Every row comes from one small tree of marks. Brackets hold a mark, then the marks that hang from it, in alphabetical order. Every link used is in the known rows. Which tree was each row made from?
Known rows
{lirobe {nipam dife lota zafa}}: [-2.382,  1.837, -0.009,  4.471, -2.905, -5.634, -1.556,  4.065, -6.639,
  6.198,  6.997,  5.341, -4.145,  0.352,  1.397,  0.875, -2.799, -0.700,
  1.286,  2.901,  3.511]
{lirobe {nipam dife zafa}}: [-1.528,  1.671,  1.976,  4.886, -3.242, -4.477, -0.893,  5.368, -5.083,
  6.037,  6.871,  4.841, -4.164,  0.030,  3.329,  1.153, -3.154,  1.083,
  0.997,  0.393,  1.911]
{dife {zafa {nipam gemad}}}: [ 2.664,  1.761, -0.520,  1.394, -0.129,  1.907,  0.277,  4.055, -0.378,
  6.997,  1.237,  2.146,  0.607,  0.404,  3.153, -3.321, -3.006,  1.781,
 -0.776, -0.397, -0.273]
{nipam dife gemad lota zafa}: [ 1.126,  5.105, -1.624,  1.656, -3.182, -4.270, -3.046,  4.231, -5.780,
  5.433,  5.344,  5.435, -2.589, -0.709,  2.404, -2.196, -0.972,  1.701,
  2.686,  2.304,  0.547]
{dife {zafa nipam}}: [ 0.966, -0.366, -0.445,  2.239, -0.751,  0.651,  1.983,  1.815,  0.713,
  5.268,  2.859,  1.565,  0.003,  0.666,  2.620, -2.184, -3.595,  1.214,
 -0.463,  0.070,  0.816]
{purem kozu {nipam gemad zafa}}: [ 4.877,  0.043,  0.864, -0.072, -2.341, -1.491, -2.772,  3.029, -2.662,
  3.719, -0.001,  4.993,  0.904, -1.214,  5.203, -2.056, -3.210,  3.263,
  2.956, -0.303, -4.386]
{nipam gemad {kozu purem} lota}: [ 0.776,  1.954, -5.165,  0.230,  0.283,  0.005, -4.856,  0.869, -1.508,
  4.221,  2.266,  3.621, -2.277, -3.849,  1.795,  2.885, -1.645,  2.802,
  1.344,  1.516, -2.188]
{dife {zafa {nipam {kozu purem} lota}}}: [-0.759, -3.385, -3.310,  1.232, -0.600,  1.777, -0.156,  1.097,  0.200,
  7.077,  3.647,  2.389, -3.445, -1.506,  2.672,  0.562, -5.910,  2.081,
  2.097,  1.879, -0.907]
{lirobe {nipam dife}}: [-2.366,  2.572,  0.588,  5.154, -1.680, -2.800, -1.308,  2.979, -3.895,
  5.182,  5.050,  4.456, -2.055, -0.510,  1.973,  2.618, -1.502, -0.279,
 -0.471,  0.503,  2.675]
{dife {zafa {nipam kozu}}}: [-0.774, -1.205, -1.523,  3.565,  0.689,  1.353,  1.690,  2.177,  2.415,
  6.309,  4.562,  1.001, -1.832, -0.388,  2.890, -1.484, -5.177,  2.885,
  0.919, -1.182, -1.221]
{purem nipam}: [ 2.196,  0.022, -1.204,  1.127, -0.530, -2.547, -2.640, -2.440, -1.624,
  2.845,  1.608,  3.793,  3.576, -0.205,  1.262,  0.599, -1.948,  1.706,
  0.506,  2.556, -0.426]
{purem kozu {nipam dife gemad zafa}}: [ 3.370,  1.156,  2.577,  0.918, -4.154, -1.960, -3.432,  5.048, -3.995,
  5.524,  1.765,  6.459, -1.042, -2.029,  6.668, -3.080, -3.652,  4.055,
  4.996,  0.490, -4.308]
{kozu {nipam dife gemad} purem}: [ 0.994,  1.048, -0.552, -0.482, -4.177, -0.203, -6.534,  3.868, -2.534,
  6.128,  0.749,  5.226,  0.267, -1.788,  6.482,  2.869, -2.313,  3.131,
  0.945,  1.986, -3.398]
{nipam gemad kozu}: [ 0.537,  3.968, -3.307,  2.408,  1.296,  0.030, -3.127,  1.814,  0.687,
  3.200,  2.806,  2.170, -0.828, -2.521,  2.176,  1.148, -1.022,  3.775,
 -0.018, -1.468, -2.142]
{nipam dife gemad kozu lota zafa}: [-0.695,  4.573, -2.234,  2.882, -1.697, -3.685, -3.836,  4.401, -3.685,
  6.048,  6.856,  4.806, -4.821, -1.817,  3.087, -1.260, -2.502,  3.743,
  4.051,  1.250, -1.472]
{lirobe nipam}: [-0.851,  1.065, -1.304,  3.825,  0.238, -2.238, -0.840,  1.217, -2.080,
  3.219,  3.354,  3.163, -0.136, -0.291,  0.457,  2.950, -1.472, -0.695,
 -2.620,  0.160,  2.359]
{purem kozu {nipam dife gemad lota}}: [ 2.830,  1.856, -0.656,  0.175, -2.376, -1.379, -4.054,  1.232, -4.198,
  4.298, -0.140,  6.428,  0.905, -1.907,  3.410, -2.504, -1.754,  1.038,
  3.997,  3.332, -2.125]
{kozu purem}: [ 1.266,  0.247, -1.973,  0.795, -2.294, -0.039, -1.867,  0.475, -1.062,
  1.947,  1.601,  2.917, -0.526, -3.193,  2.433,  3.306, -1.070,  2.033,
 -0.200,  0.912, -0.419]
{kozu {nipam dife gemad lota zafa}}: [ 0.222,  2.358, -1.439,  0.605, -4.111, -5.085, -5.028,  3.893, -4.217,
  6.834,  3.874,  5.720, -0.274,  0.973,  4.840, -1.167, -2.768,  1.556,
  1.912,  3.701, -1.003]
{zafa {nipam dife gemad}}: [ 0.305,  5.008,  1.639,  1.139, -2.745,  0.106, -1.627,  4.181, -2.493,
  6.466,  3.984,  4.460, -2.098,  0.041,  4.515, -2.363, -1.416,  3.899,
 -0.994, -0.732, -0.091]
{zafa {nipam dife gemad kozu lota}}: [-2.183,  3.961, -1.367,  1.359, -1.293, -0.601, -2.830,  2.870, -1.733,
  7.133,  5.830,  4.144, -4.459, -0.675,  3.282, -1.892, -2.590,  4.138,
  0.691,  0.389, -1.004]

Write each row's tree
[-0.774,  2.925, -2.926,  0.371,  0.544,  0.207, -1.824,  0.452,  0.074,
  5.593,  4.097,  2.897, -2.559, -0.403,  1.796, -1.396, -2.159,  3.553,
 -1.212, -0.034, -0.823]	{zafa {nipam gemad kozu lota}}
[-0.903,  2.117,  1.056,  0.982, -2.795,  2.437, -3.681,  4.900, -1.317,
  8.237,  4.784,  4.397, -5.711, -3.096,  6.191,  0.854, -3.771,  6.890,
  1.686, -1.610, -3.767]	{zafa {nipam dife gemad {kozu purem}}}
[ 0.221,  0.650, -0.710, -0.127, -0.822,  3.108, -3.053,  2.763,  0.330,
  6.549,  2.859,  3.173, -3.667, -2.801,  4.989,  1.746, -3.357,  6.187,
 -0.492, -2.031, -3.762]	{zafa {nipam gemad {kozu purem}}}
[-0.296, -1.344, -1.826,  3.753, -1.620,  1.098, -2.133,  4.200, -0.507,
  6.482,  4.084,  2.842, -3.814, -4.393,  4.097,  2.012, -4.091,  2.985,
  5.932,  0.784, -2.609]	{nipam {dife zafa} {kozu purem}}
[ 1.693,  1.128, -2.691,  1.013,  0.356, -3.731, -5.260,  0.443, -3.448,
  6.211,  4.098,  4.694, -0.398, -0.653,  2.087, -1.432, -3.897,  3.959,
  3.557,  3.076, -2.722]	{purem {nipam gemad kozu lota zafa}}
[-0.188,  3.129, -0.912,  1.489,  0.217,  1.462, -1.499,  2.072,  1.211,
  5.450,  4.140,  2.325, -2.207, -0.756,  3.391, -0.547, -2.663,  5.322,
 -1.587, -2.328, -2.424]	{zafa {nipam gemad kozu}}
[-1.533,  4.300,  0.585,  2.577, -1.078,  1.116, -2.279,  4.217, -0.233,
  7.362,  5.662,  3.696, -4.423, -1.297,  4.952, -1.135, -2.848,  6.005,
  0.713, -2.264, -2.281]	{zafa {nipam dife gemad kozu}}
[ 3.628,  1.071,  2.385, -0.079, -4.437, -2.183, -6.423,  4.868, -6.796,
  7.949,  2.748,  6.832, -1.301, -1.898,  6.286, -0.102, -3.338,  5.465,
  4.994,  2.733, -3.800]	{kozu {purem {nipam dife gemad zafa}}}
[ 1.134,  1.407, -3.783,  1.402, -1.798, -2.244, -4.215,  3.457, -2.642,
  7.033,  0.985,  4.350,  2.341,  0.483,  3.570, -1.358, -2.957, -1.134,
  2.722,  4.920, -0.459]	{kozu {nipam {dife zafa} gemad lota}}
[-1.434, -1.058, -2.073,  1.123, -4.604, -2.524, -2.126,  0.842, -0.263,
  2.376,  1.286,  5.040,  0.060, -1.080,  4.531,  0.762, -2.527, -1.297,
  1.898,  2.917, -1.044]	{purem {kozu {nipam dife lota}}}
[ 1.472,  3.122,  0.061,  3.209, -0.499, -2.419, -2.014,  4.874, -4.367,
  6.031,  3.685,  3.799, -1.651,  0.101,  2.668,  0.951, -2.301,  1.176,
 -1.204, -0.687,  0.565]	{lirobe {nipam gemad zafa}}
[ 0.208, -1.348, -1.537,  1.806, -2.623, -1.287, -2.387,  2.753, -0.809,
  4.019,  5.286,  3.146, -4.399, -3.462,  4.148,  3.061, -4.323,  5.296,
  2.806, -0.704, -3.213]	{nipam {kozu purem} zafa}
[-2.385,  2.001, -2.379,  3.871, -2.693, -4.621, -1.736,  2.201, -2.565,
  4.507,  8.349,  4.419, -5.029, -1.473,  2.265, -0.441, -3.246,  2.878,
  4.417,  1.771, -0.128]	{nipam dife kozu lota zafa}
[ 4.601, -0.139, -1.016, -0.834, -2.420, -2.891, -3.027,  1.532, -3.694,
  3.789,  0.107,  5.150,  0.731, -1.048,  3.397, -2.843, -2.924,  1.597,
  3.244,  2.527, -2.703]	{purem kozu {nipam gemad lota zafa}}
[ 0.682,  3.625, -0.375,  2.461, -0.309, -1.402, -6.090,  1.683, -2.409,
  6.439,  3.824,  4.773, -0.284, -1.982,  3.873, -0.407, -2.635,  4.914,
  4.034,  0.986, -3.652]	{purem {nipam dife gemad kozu}}
[-2.608, -0.422,  0.921,  1.942, -3.627,  1.491, -1.772,  3.011, -0.441,
  6.774,  6.387,  3.692, -6.029, -2.676,  5.590,  2.064, -4.497,  6.178,
  2.128, -1.008, -2.367]	{zafa {nipam dife {kozu purem}}}
[-0.205,  0.777, -3.023, -0.788, -0.915,  1.720, -3.497,  1.338, -1.149,
  6.754,  3.169,  3.467, -3.791, -1.741,  3.246,  1.008, -3.187,  4.820,
 -0.243,  0.264, -2.158]	{zafa {nipam gemad {kozu purem} lota}}
[ 0.928,  2.883, -1.911,  2.350, -0.094, -4.245, -2.564,  3.762, -5.879,
  5.960,  3.858,  4.492, -1.919,  0.633,  0.763,  0.395, -2.184, -0.697,
 -1.132,  1.741,  1.874]	{lirobe {nipam gemad lota zafa}}
[ 1.660, -1.148, -1.435,  1.218,  0.047,  3.982, -1.801,  4.597,  0.649,
  8.354,  1.969,  1.990, -2.915, -2.144,  5.062, -0.126, -5.191,  4.900,
  1.523, -1.197, -3.693]	{dife {zafa {nipam gemad {kozu purem}}}}
[-0.527,  4.304, -0.106,  3.635, -1.942, -4.575, -3.390,  5.835, -7.729,
  7.507,  5.719,  5.832, -3.955,  0.352,  2.144, -0.098, -2.114, -0.046,
  1.219,  2.062,  1.951]	{lirobe {nipam dife gemad lota zafa}}
[-2.650, -0.633, -2.773,  4.674,  0.381, -4.468, -1.266,  1.953, -3.062,
  5.151,  7.274,  3.407, -4.224, -0.140,  0.665,  2.139, -4.312,  0.526,
  0.510,  1.041,  1.371]	{lirobe {nipam kozu lota zafa}}
[-0.018,  3.383, -4.743,  3.752,  0.656, -0.725, -2.806,  3.995, -1.933,
  6.716,  3.837,  3.269, -2.017, -2.198,  1.789, -1.833, -2.603,  0.815,
  4.782,  2.411, -0.966]	{nipam {dife zafa} gemad kozu lota}
[-0.981,  2.061, -2.881,  3.606,  1.254, -3.230, -3.396,  3.681, -3.920,
  6.476,  5.754,  3.779, -4.237, -0.363,  1.547,  1.330, -3.436,  1.384,
  0.454,  0.537, -0.078]	{lirobe {nipam gemad kozu lota zafa}}
[-3.759,  1.421, -0.435,  6.061, -0.090, -2.041, -2.139,  2.797, -1.729,
  5.544,  6.884,  3.423, -4.143, -1.634,  2.554,  2.991, -3.052,  1.557,
  0.751, -0.806,  0.641]	{lirobe {nipam dife kozu}}
[ 0.434,  0.867, -3.731,  1.892,  1.733,  1.190, -0.812,  2.901,  0.283,
  7.439,  2.971,  1.580, -1.641, -0.032,  1.910, -2.596, -4.280,  1.956,
  0.974,  0.922, -0.975]	{dife {zafa {nipam gemad kozu lota}}}
[-0.944, -0.009,  0.751,  2.240, -5.310, -4.864, -2.860,  3.565, -1.947,
  5.239,  5.189,  4.892, -0.511,  0.834,  5.669,  0.355, -3.656,  2.077,
  2.144,  1.956, -1.447]	{kozu {nipam dife zafa}}
[ 0.982,  3.650, -2.102, -0.656, -0.618, -0.363, -1.448,  0.741, -2.260,
  4.804,  2.352,  3.263, -0.181,  0.903,  1.120, -2.057, -0.959,  1.536,
 -2.636,  1.322,  1.264]	{zafa {nipam gemad lota}}
[ 1.418,  1.244, -3.198, -0.416, -2.533, -4.532, -4.350,  2.085, -2.612,
  4.597,  2.141,  4.337,  1.598,  1.393,  3.451, -0.165, -2.752,  0.923,
 -0.267,  3.235, -1.339]	{kozu {nipam gemad lota zafa}}
[-0.132, -1.145, -3.153,  0.485, -3.314, -5.753, -2.476,  0.119, -1.659,
  3.562,  3.495,  3.895,  1.467,  1.654,  2.369,  0.796, -3.119, -0.098,
  0.229,  3.881,  0.162]	{kozu {nipam lota zafa}}
[ 0.336,  4.284,  2.019,  4.102, -2.147, -3.296, -3.021,  7.248, -6.333,
  7.228,  5.627,  5.404, -3.671, -0.293,  4.027,  0.140, -2.179,  1.790,
  0.810, -0.337,  0.420]	{lirobe {nipam dife gemad zafa}}
[ 2.573,  4.468, -1.451,  3.183, -0.736, -0.155, -1.807,  5.437, -2.709,
  5.981,  1.965,  3.306,  0.222, -1.809,  3.379, -2.113, -1.597,  1.023,
  3.146,  1.200, -0.347]	{nipam {dife zafa} gemad}
[ 2.471,  1.315, -0.845,  1.999,  0.055, -2.531, -4.697,  2.223, -2.338,
  5.786,  3.843,  4.004, -0.316, -0.745,  4.139, -0.835, -3.900,  5.648,
  3.339,  0.353, -4.291]	{purem {nipam gemad kozu zafa}}
[ 2.609,  1.890, -1.003, -0.943, -2.698, -1.728, -7.040,  1.212, -7.023,
  6.840,  0.920,  6.829,  0.255, -2.023,  2.922,  0.358, -1.748,  2.090,
  3.625,  5.288, -1.539]	{kozu {purem {nipam dife gemad lota}}}
[ 0.061,  3.397, -1.520,  1.686, -1.817,  1.076, -5.197,  4.326, -1.715,
  5.867,  3.700,  4.184, -4.323, -4.726,  5.020,  2.717, -1.694,  5.293,
  3.214, -0.419, -3.421]	{nipam dife gemad {kozu purem}}
[-1.618,  0.019, -1.306,  1.422, -5.223, -6.180, -3.168,  2.111, -3.449,
  5.239,  5.269,  5.395, -0.517,  1.389,  3.908, -0.108, -3.522,  0.465,
  2.407,  4.342,  0.102]	{kozu {nipam dife lota zafa}}
[ 5.140, -0.383,  0.558, -1.239, -2.516, -1.971, -5.695,  3.031, -4.903,
  6.083,  0.739,  5.569,  0.554, -1.736,  4.826,  0.409, -3.345,  4.797,
  2.648,  2.120, -3.869]	{kozu {purem {nipam gemad zafa}}}
[-0.965,  0.767, -3.919,  3.017, -0.712, -4.086, -1.451,  0.614, -0.879,
  2.991,  6.465,  3.056, -3.312, -0.969,  0.998,  0.540, -3.238,  2.462,
  2.324,  1.302, -0.540]	{nipam kozu lota zafa}
[ 1.792, -0.003, -4.502, -2.318, -2.155, -1.328, -6.358,  0.548, -2.210,
  4.697, -0.673,  4.286,  1.898, -0.928,  3.399,  2.863, -1.732,  0.492,
 -0.763,  4.409, -1.666]	{kozu {nipam gemad lota} purem}
[ 0.252, -1.410, -1.094,  4.907,  0.130, -1.355, -2.606,  1.561, -1.013,
  6.790,  4.073,  3.717,  0.475, -1.500,  3.321, -1.126, -5.146,  2.682,
  6.587,  2.609, -2.395]	{purem {nipam {dife zafa} kozu}}
